Known rows, with every way that one mark hangs from another:
divi(kizipo(zapuz)): [ -4  19   5  12  -9 -29   4 -13  -1   4  -4   8  -2  -4 -12  11 -10  40
 -32  -8 -14   6   2  -1]
divi(kizipo): [ -5  16   4   7  -2  -4  10  -1  -6   8  -4   5  -3   1   3   3  -8  12
 -26  -9  -7  10   8   3]
pofa(mudon zapuz(kizipo(lezem))): [ -8  46   5  23   7 -23   0 -36   3 -14 -11   0 -14   7   3  49  28 -10
 -11  13   9  15  15  -4]
mudon(pofa(zapuz)): [-10  -7  15  18   0  -7   2  -8  11   0  11 -10  -3  -4   8  27   8   1
 -18   6  -6   7 -10  -5]
pesap(kizipo(lezem(busoz) zapuz(pofa))): [ -4  44   8  29   1 -41 -18 -27  14 -21 -24  18  25 -13 -30  40  14  -7
 -24   6  -7   0   9  -6]
pesap(kizipo(lezem(busoz) zapuz(pofa(mudon)))): [ -3  52   7  33   3 -46 -19 -40  14 -26 -33  17  17  -9 -31  58  33 -28
 -24   8  -2   4   7  -9]
lezem(kizipo): [  2  -1   1  -4  16   8  -3   5  -4   1 -12   8   3  -2  22   6   3   5
 -19 -14  -2   8   1   4]
mudon(pofa(zapuz(kizipo(lezem(busoz) pesap)))): [-14  39  26  34  13 -23 -10 -28  20 -22 -22   7  23  -8   1  55   6   1
 -33  29 -22  13  40  -5]
tidaf(pofa(mudon zapuz(kizipo(lezem pesap)))): [ -6  62  32  44 -14 -38 -16 -39   5 -20 -29  12  -7  10  14  71  31  -4
 -19  16  -6  -1  36 -10]
goguz(divi(kizipo(pesap zapuz))): [-11  33  16  15 -16 -44   2 -29  13  -9 -28  13  -5 -11 -20  31 -20  52
 -40  10 -25  -3  13 -18]
pofa(zapuz): [-11   8   2   4  -4  -4  -4 -10  -4  -3  12  -4   0   3   0  18   8  14
  -3   4   4   8  -6  -3]
pofa(mudon zapuz(kizipo(pesap))): [ -9  30   2  36   7 -14  -4 -30   1 -15 -22   2 -12   6  10  48  27   6
 -11  26  -5  17  22 -15]
pofa(mudon zapuz(kizipo)): [ -9  19  -6  26  11   2  -2 -23  -5 -10 -12  -3 -15   6  16  39  30  -2
  -5  12   5  21  -8  -9]
kizipo(lezem): [  0  28  11  -2  -5 -26   2 -12   8  -5   0   4   2   1 -15   9  -2 -11
  -6   1   4  -5  22   6]
zapuz(kizipo(lezem pesap)): [  2  41  12  24   5 -30   2 -21  13 -13 -23   9  -1   0  -5  22  -1   3
 -13  21  -7  -2  53  -2]
goguz(divi(kizipo(lezem pesap zapuz))): [-11  59  26  13 -19 -69   4 -42  21 -14 -27  15  -3 -12 -35  41 -21  43
 -47  12 -21  -9  34 -13]
pofa(mudon zapuz(kizipo(lezem(busoz) pesap))): [-14  63  11  24  12 -25 -16 -43   5 -30 -29  12  16   2  -7  63  26  -6
 -16  28 -10  18  44  -6]
divi(goguz kizipo(pesap zapuz(pofa))): [-10  54  32  48 -10 -37   8 -15   7   7 -24  11 -12  -4 -18  26  16  25
 -45  20 -27   5  14   5]
pesap(kizipo(zapuz(pofa))): [  1  12  -1  39  -2 -28  -8 -14  11  -6 -15   8  -2  -8 -14  26  16   5
 -17   5  -2  -2 -13 -14]
zapuz(kizipo(lezem(busoz) pesap) pofa(mudon)): [ -3  67  20  44  16 -17 -20 -33  17 -27 -50  17   4  -2  -1  58  41 -43
 -15  29 -14   3  50  -4]
divi(goguz kizipo(lezem)): [ -7  55  24   6  -7 -26  28 -12  -5  11  -4   6  -6   2 -14   9  -5   1
 -39  -1  -6  14  12  22]
zapuz(kizipo(lezem) pofa): [  0  43  15  39  10  -9  -4 -12  15  -6 -23   5 -15   0  11  26  25 -27
  -9  13   3  -5  22   1]

Rows:
[  0  35  16  45  -6 -40 -17 -31  21 -15 -28   8 -14  -2 -19  45  38  -6
 -14  22 -13 -11  23 -15] : kizipo(pesap zapuz(pofa(mudon)))
[-10  45  18  -2 -12 -28  14 -23   9  -3 -16   8  -9  -5 -10  24 -18   5
 -35  -4  -4   0  10  -3] : goguz(divi(kizipo(lezem)))
[  4  28  -1  13  -8 -58   2 -29  11 -12  -4  11  10  -7 -33  21  -8  18
 -24   1   3  -1   9  -7] : pesap(kizipo(lezem zapuz))
[  3  35  17  42   9 -35 -21 -24  15 -14 -40  16 -10  -4   2  51  42  -1
 -33   9 -14  -2  25 -11] : lezem(kizipo(pesap zapuz(pofa(mudon))))
[-14  29  19  25  17  -7  -7 -22  15 -16 -10   3  19  -7   8  47   7  -8
 -26  14 -12  16  11   1] : mudon(pofa(zapuz(kizipo(lezem(busoz)))))
[ -9  23  19  33   8 -22   6 -21  18  -5  -3  -5  -8  -4  11  41   8  -5
 -27  12  -2   9  12  -2] : mudon(pofa(zapuz(kizipo(lezem))))
[ -8  38  21  17  -4 -19  23  -6  -6  10 -15   8  -4   0  -8   7  -7  18
 -39  14 -21  15  19  12] : divi(goguz kizipo(pesap))
[  1  15  11  27  11 -13 -17  -5  10  -3 -22  13  -5  -7  12  27  25  12
 -26  -8  -7  -2  -4  -2] : lezem(kizipo(zapuz(pofa)))
[ -8  65  31  16 -10 -42  25 -18   1   5 -14  11  -1   1 -22  16  -8   8
 -46  15 -16   9  42  16] : divi(goguz kizipo(lezem pesap))
[ -3  18   9   3  14 -19 -24 -14   2 -19 -31  25  35 -11  -7  30   1  37
 -30   4 -28   8  26  -3] : lezem(busoz kizipo(pesap zapuz))
[  1  33  11  56  14  -5  -9 -19  13 -11 -42   5 -24   2  15  42  42 -31
  -9  29  -8   1  29 -13] : zapuz(kizipo(pesap) pofa(mudon))
[-16  65  25   5 -13 -56  -9 -42  16 -24 -37  24  23 -15 -38  48 -22  39
 -45  12 -31   0  33 -11] : goguz(divi(kizipo(lezem(busoz) pesap zapuz)))
[  0  28  20  40  -8 -35 -18 -17  20 -11 -21   9  -4  -5 -18  29  20  15
 -13  20 -19 -15  24 -10] : kizipo(pesap zapuz(pofa))
[-12  21   9   6 -12 -27   5 -23   7  -3 -17   7 -10 -11 -13  24 -18  44
 -34  -5 -14   2 -17 -13] : goguz(divi(kizipo(zapuz)))
[-13  56  24  27  -1  -8 -27 -32  -5 -24 -29  16  15   7  18  69  33 -16
 -11   4  -5  12   5   0] : tidaf(pofa(mudon zapuz(kizipo(lezem(busoz)))))
[  0  24   9  36  -1 -26 -16 -23  14  -9 -18   2 -17  -1 -11  38  40 -15
  -8   7  -3  -5  -6  -8] : kizipo(zapuz(pofa(mudon)))
[-15  60  25  -2  -7 -31  -3 -31  10 -20 -36  21  20 -10 -21  39 -21  12
 -41  12 -25   3  39  -6] : goguz(divi(kizipo(lezem(busoz) pesap)))
[-14  87  41  37  -7 -51  -2 -29  11  -8 -33  22  17  -9 -35  43  14  12
 -51  22 -32   6  36  14] : divi(goguz kizipo(lezem(busoz) pesap zapuz(pofa)))
